Each row was made from one walk, in order. Every step used is in the known rows, and no mark comes twice. Write each row's walk.
(in the rows, 128 means zero)
Known rows
zamiv doda fifabi rugas pobiz teno: [124 184 161  97  93  82 104 103  88  74  84 141  94  81 156 169 111 124
  78  77 170  77 188  56 153 109 111 142 103]
tasap rugas: [112 142 108 128 134 111 182 142 121 146 109 122 132 142 118 116 126 128
 121 133 112 114 107 133 142  83 116 151 105]
rugas fifabi: [128  84 115 110  99 135 162 132 134 144  79 135 110 125 115 143 129 104
  98 160  91 115 120 172 144 124 125 118 148]
givemek rugas fifabi tasap: [172  97 104 156  96 159 121  92 181 121  97 144 124 125 152 164 143 137
  99 187 100 105  94 186 151 118 163 114  91]
femep givemek rugas fifabi: [143 113  86 103 144 161 182  81 145 151  79 140 145  95 131 140 115 131
  73 173 111 112 102 175 134 122 156 118 132]
pobiz rugas: [ 85 128 125  94 129 112 158 127 156 136 117 122  87 135 127 163  87 181
 129 125 105 130 109 140 173  57 109 128 154]
viteve pora rugas fifabi: [178 112 107 140  88 144 137 179 152 162 114 110  65 131 151 115 144 105
 113 126  62 158  70 208 175 138  94 146 138]
rugas fifabi doda zamiv: [ 79  51 133  35  90 116 178 135 127 131  49 100 112 129  94 132 112  99
  63 111 127  79 120 156 180 112 117 143 163]
fifabi doda tasap rugas pobiz: [ 79 123 143  82 187  78 184 154 136 129 124 102 112 138 146  85 134  94
  73  85 168  87 113 128 116 110 111 172 123]
zamiv doda fifabi: [ 98 141 153  87  55 110 151 153 109 105  84 134  99 111 103 123  96 131
  98  90 144  98 168  70 141 116 127 145 156]
rugas pobiz: [ 77 130 117  70 153  97 180 104 140 123 102 158  98 136 131 170 129 110
 112 140 113 115 135 130 145  84  88 148 125]
tasap fifabi rugas: [148 142 119 169 115 146 162 127 151 173  96 160 151  92 142 133 108 116
 105 111 114 130  93 134 161  88 134 156  89]
viteve pora rugas fifabi tasap: [200 103 121 192  53 160  99 153 168 147 146 118  65 142 181 111 151 127
 123 146  72 132  66 216 174 149 107 138 114]
doda zamiv: [ 54 106 125  45  78 115 189  85 131 107  73 106 114 123  96 150 109 140
 119 124 122 103 116 139 183  47  88 146 137]
givemek rugas: [101 138  93  84 134 124 183  93 163 122  93 132 122 108 115 182 115 151
 104 171  98 131  93 152 151  66 133 138  98]
rugas pobiz teno: [ 91 140 141  60 140  65 153  72 116 102  96 120  97 116 134 215 113 121
  93 168 114  89 160 123 149  80  94 127 129]
pobiz teno: [ 95 138 138  78  92  85 156  84 110 114 103  89 105  93 113 200  88 156
  92 176  97  97 138 140 150  82 111 121 136]
fomeg zamiv: [ 90 115 129  97 113 129 180 155 141 169 110 161  90 119 122 153 138 115
 131 109  97 100 117 161 156  87 104 137 104]
givemek rugas pobiz: [ 94 142  99  73 184 104 182  85 169 116  87 166 117 127 134 200 132 120
 106 159 115 127 115 137 155  65 112 145  95]
fifabi doda: [ 60 101 119  52 115  98 184 149 124 152 106 119 105 121 112 158  95 128
  77 131 104 108 120 138 153 108 113 143 130]
zamiv doda: [ 88 127 140  88  94 114 155 132 120 120 113 122 105 111 101 147 102 118
 106 124 114  98 156 110 131  94 110 133 132]
tasap fifabi rugas pobiz teno: [150 161 143 147 155 100 135  79 136 138  97 150 139  89 160 186 107 101
  86 132 132 101 133 115 156  80 123 144  93]
doda tasap: [ 76 121 138  84  94 109 174 111 141 117 120  98  99  94 126 108 123 151
 106 130 125 115  98 163 124  94 111 139 148]
pora rugas fifabi: [154  95 101 131  84 152 137 145 139 150  89 120  80 115 152 120 127 130
 112 161  82 122  98 178 154 143 116 131 158]
doda fifabi: [ 88 133 137  82  60 114 175 138 111 116  77 138 100 120 114 127 102 150
 107 114 124 115 128 108 159 112 123 146 153]
viteve pora rugas pobiz teno: [138 167 134  93 132  72 129 115 137 120 133  98  55 120 164 187 127 124
 109 139  90 131 106 163 178  87  62 151 125]
fomeg zamiv doda fifabi: [103 135 167  97  63 126 150 188 112 132  90 165  79 111 110 119 121 109
 119  48 138  76 163  86 152 117 121 144 134]

Which walk is each row?
[140 146 142 158 105 113 138 132 125 106 113 158 118 174 166 100 140 136
 112 103 169  84 133  91 146 112 115 166  95] => doda fifabi tasap rugas pobiz
[149 165 166 148  93  76 114  95 107  85 117 118 112 150 165 141 123 152
  94 135 166  66 153  88 144 108 127 146 108] => doda fifabi tasap rugas pobiz teno
[143 157 164 164  92 110 113 138 120  92 122 157 108 167 150  84 126 115
 107  79 182  63 169  57 130 121 117 159 102] => zamiv doda fifabi tasap rugas pobiz
[110 161 117 101 146  87 132  70 123 103 103 139 105  85 164 212 122 132
  94 139 121 104 143 127 160  78  94 138  71] => fifabi rugas pobiz teno
[157 116 149 158 116 131 134 161 131 119 113  87 115 117 124  44 139  79
  84  99 150  87 140 146  97 142 139 139 141] => zamiv doda tasap rugas fifabi
[144  91 137 111  96 125 140 195 156 165 141  66  56 115 155  66 142 103
  70  90 104 132  52 210 152 167 117 158 162] => viteve pora rugas fifabi doda tasap
[135 136 139 172 111 145 152 121 160 153 120 125 142  72 158  83 119 125
  98  91 145 123  70 150 138  98 145 160 104] => doda tasap fifabi rugas
[105 143 126 132 129 111 179 132 136 128 129  88 122 117 131  67 134 136
 110 112 143 113  93 154 119  87 122 152 122] => doda tasap rugas
[109 160 120  65 175  69 154  49 150  92  87 123 114 104 137 237 113 134
  87 184 113 100 134 136 161  61 120 130 103] => givemek rugas pobiz teno
[ 87 124 172 106  99 128 151 158 146 131 137 121  78  90 120  95 142 104
 115  61 137  72 140 144 116 105 110 131 130] => fomeg zamiv doda tasap
[133 138 142 157 161 129 156 107 171 141 113 151 135  87 176  95 137  97
  97  85 161 115  94 139 131  99 128 166  99] => doda tasap fifabi rugas pobiz
[139 147 165 163 148 123 126 122 161 124 116 154 128  82 164  90 128  73
  90  58 173  96 134 102 110 108 127 160 104] => zamiv doda tasap fifabi rugas pobiz
[129 138 123 160 147 111 145 110 149 121 141 156 124 170 162 126 141 121
 122 136 139  90 121 136 133  90  97 155  73] => fifabi tasap rugas pobiz
[120 164 133  99 174  64 156  96 109 112 109 111 121 141 136 176 123 113
 101 151 128  89 151 117 141  80 103 144 108] => tasap rugas pobiz teno
[ 98  71 145  78 110 116 163 153 138 139  96  92  99 101 129  94 125 104
  52 119 129  95 106 179 128 157 146 135 168] => rugas fifabi doda tasap
[ 98 153 119 105 116 119 153 127 123 108  75 184 108 109 164 143 129 133
 107  71 152 125 127  95 165 104 102 163  86] => doda fifabi rugas pobiz
[111  73 127  83 142 122 144 172 152 162  88 123  88 142 125 147  88 142
  78 112 104 109 119 157 172 123 143 120 176] => pobiz rugas fifabi doda
[ 36  81 135  15  91  99 196 114 122 126  75  95 117 120  93 153  99 133
  81 105 134  90 120 129 188  75  95 159 141] => fifabi doda zamiv
[100 145 104 104 158 120 160 108 145 128 100 180 112 108 162 168 140 116
 117 111 125 126 119 132 154  82  87 154  67] => fifabi rugas pobiz
[ 91 153  91  68 198 122 199  55 150 128 102 162 136 109 146 169 117 133
  86 155 135 119 119 136 132  83 115 143 110] => femep givemek rugas pobiz
[161  84 134 171  89 154  99 123 171 133 121 133  85 151 156 139 108 178
 116 149 101 101 108 177 165 110 138 105 139] => pobiz rugas fifabi tasap
[131  96 121 118 131 139 138 139 158 142  87 132  87 140 134 146 105 153
 113 140  92 128 119 170 169  99 132 115 172] => pobiz rugas fifabi
[125 129 182 150  24 144 112 167 129 123 126 168  86 127 134 114 131 134
 123  63 145  51 156  95 148 128 128 136 107] => fomeg zamiv doda fifabi tasap
[123 148 112 106 143 105 155 148 160 139 134 137  55 148 154 141 141 103
 129 109  85 153  86 163 174  97  54 169 115] => viteve pora rugas pobiz
[165 111 108 154 132 137 161 150 126 147  87 134 126 149 120 103 142  96
 101 139 111 111 113 160 143 120 129 139 124] => tasap rugas fifabi
[117  84 124  72 137 115 165 132 169 136  88  96 113  92 133 119 135 116
  50 138 126 102  81 194 132 137 168 136 143] => givemek rugas fifabi doda tasap
[132 131 126 176  93 134 145 120 140 135 142 122 135 152 145 114 124 153
 126 152 124  95 105 142 139  94 116 148  79] => fifabi tasap rugas
[142 153 146 155 133  81 117  72 126  98 142 112 122 147 162 168 126 137
 102 164 138  65 143 127 142  87 105 140  81] => fifabi tasap rugas pobiz teno
[119 129 172 136  15 128 110 130 120  97 118 135  98 126 127 113 101 154
 100 103 153  73 160  81 136 129 131 137 131] => zamiv doda fifabi tasap
